Each row was made from one small tree. The marks that hang from a mark follow it in brackets, in the order of their numbers. Every link used is in the known rows. Write each row's tree.
In the rows, 128 means zero.
Known rows
j103(j686(j129 j438) j694(j589(j420))): [161 113 149 125 111  86 152 173 120 109 134 206  82 167  75 124 133]
j103(j686(j129 j438) j694(j589)): [174 112 147 118  97  93 176 176 129  97 126 190  75 164  82 114 132]
j589(j420 j686(j129)): [130 115 148 112 153 151 122 171  84 112 143 183 102 160  69 133 130]
j103(j686): [155 128 115 108 106 145 161 144 109 107 120 179  97  98  94 113 116]
j420(j589): [143 145 119  94 136 189 137 130 105  77 137 160  88  84  78 128 100]
j469(j103(j686(j129 j438) j694(j589(j420)))): [132 120 145  91 103  88 147 144 141 108 114 184  98 159  82 113 134]
j694(j589(j420) j686(j129)): [136 105 155  83 147 122 136 140  84  80 159 159  78 129  87 173 112]
j420(j589(j686)): [123 137 124 100 132 186 135 144 109  70 137 141  95 105  58 121 101]
j469(j103(j686(j438)) j129): [141 134 108  99 102 135 154 130 130 107  87 169 126 164 110 104 133]
j694(j103 j589(j420) j686(j129 j438)): [152  91 152  53 140  89 136 150  91  76 180 175  80 135  74 170 129]
j694(j589): [153 121 123  99 135 150 153 118 111  86 134 160  54 104 104 135 109]
j438(j686(j129)): [155 105 135  75 113 169 173 189  61  65 138 184  82 146 109 136 126]
j469(j103(j694(j589(j420) j686(j129 j438)))): [124 123 162  64 114  99 147 127 131  78 125 165  95 138 101 120 120]
j420(j589(j686(j129 j438))): [142 127 138  97 136 173 139 166  92  70 145 167  91 152  47 121 113]
j469(j103(j686(j438) j694) j129): [140 140 121 103  90 119 166 137 156 102  85 165 128 164 112  92 139]
j694(j103 j589 j686(j438)): [158  99 138  45 117 103 162 127 110  57 165 158  70  98  91 142 115]
j589(j420 j686): [120 123 135 116 147 157 117 146  98 107 134 183  99 127  77 112 121]
j686(j129 j438): [191 121 148  97 130 143 164 169  66  95 141 214  76 167  96 112 129]

Write each row's tree
[133  92 145  49 145 104 139 145 102  79 174 148  88 108  82 186 123] => j694(j103 j589(j420) j686(j129))
[128 136 103  97 107 146 154 120 142 107  88 148 131 143 114 118 128] => j469(j103(j686) j129)
[127 121 155  77 108 115 159 135 147  85 113 158  86 156  88 101 126] => j469(j103(j694(j589(j686(j129 j438)))))
[135 120 152 119 128 116 138 142 130  90 134 180  71 140  87 107 123] => j103(j694(j589(j420 j686(j438))))
[138  90 139  84 148 108 128 155 108  98 166 178  75 159  60 148 134] => j694(j103 j589(j420 j686(j129 j438)))
[119  98 125  83 148 124 124 133 130  99 155 153  78 111  69 149 124] => j694(j103 j589(j420 j686))
[120 112 131 115 149 138 120 127 108 100 140 164  67 134  76 136 115] => j694(j589(j420 j686))
[133 126 126  73 104 133 158 140 124 109 109 169 112 126  89 118 123] => j469(j103(j686(j129)))
[125 129 122 114 106 100 142 123 159 103  91 165 116 176 108 112 141] => j469(j103(j686(j438) j694(j589(j420))) j129)
[139 120 139 121 145 139 116 151  81 102 142 209  88 156  72  96 130] => j589(j420 j686(j438))
[142 125 158  82 110 122 170 133 133  61 136 143  77  91 109 124 107] => j103(j694(j589 j686))
[175 128 171  81 107 120 179 168 103  69 139 178  95 131 107 105 121] => j103(j694(j686(j129 j438)))
[141 130 162  55  99 119 168 140 128  75 118 165 110 127 109  99 120] => j469(j103(j694(j686(j129 j438))))
[147 120 151 109 115 123 162 144 138  78 127 165  65 137  91  97 118] => j103(j694(j589(j686(j438))))
[124 140 138  73 108 137 164 120 152  75  95 128 133 132 128 113 122] => j469(j103(j694(j686)) j129)
[117 132 116 101  98 120 162 122 175  99  84 135 119 150 113 119 128] => j469(j103(j686 j694(j589)) j129)
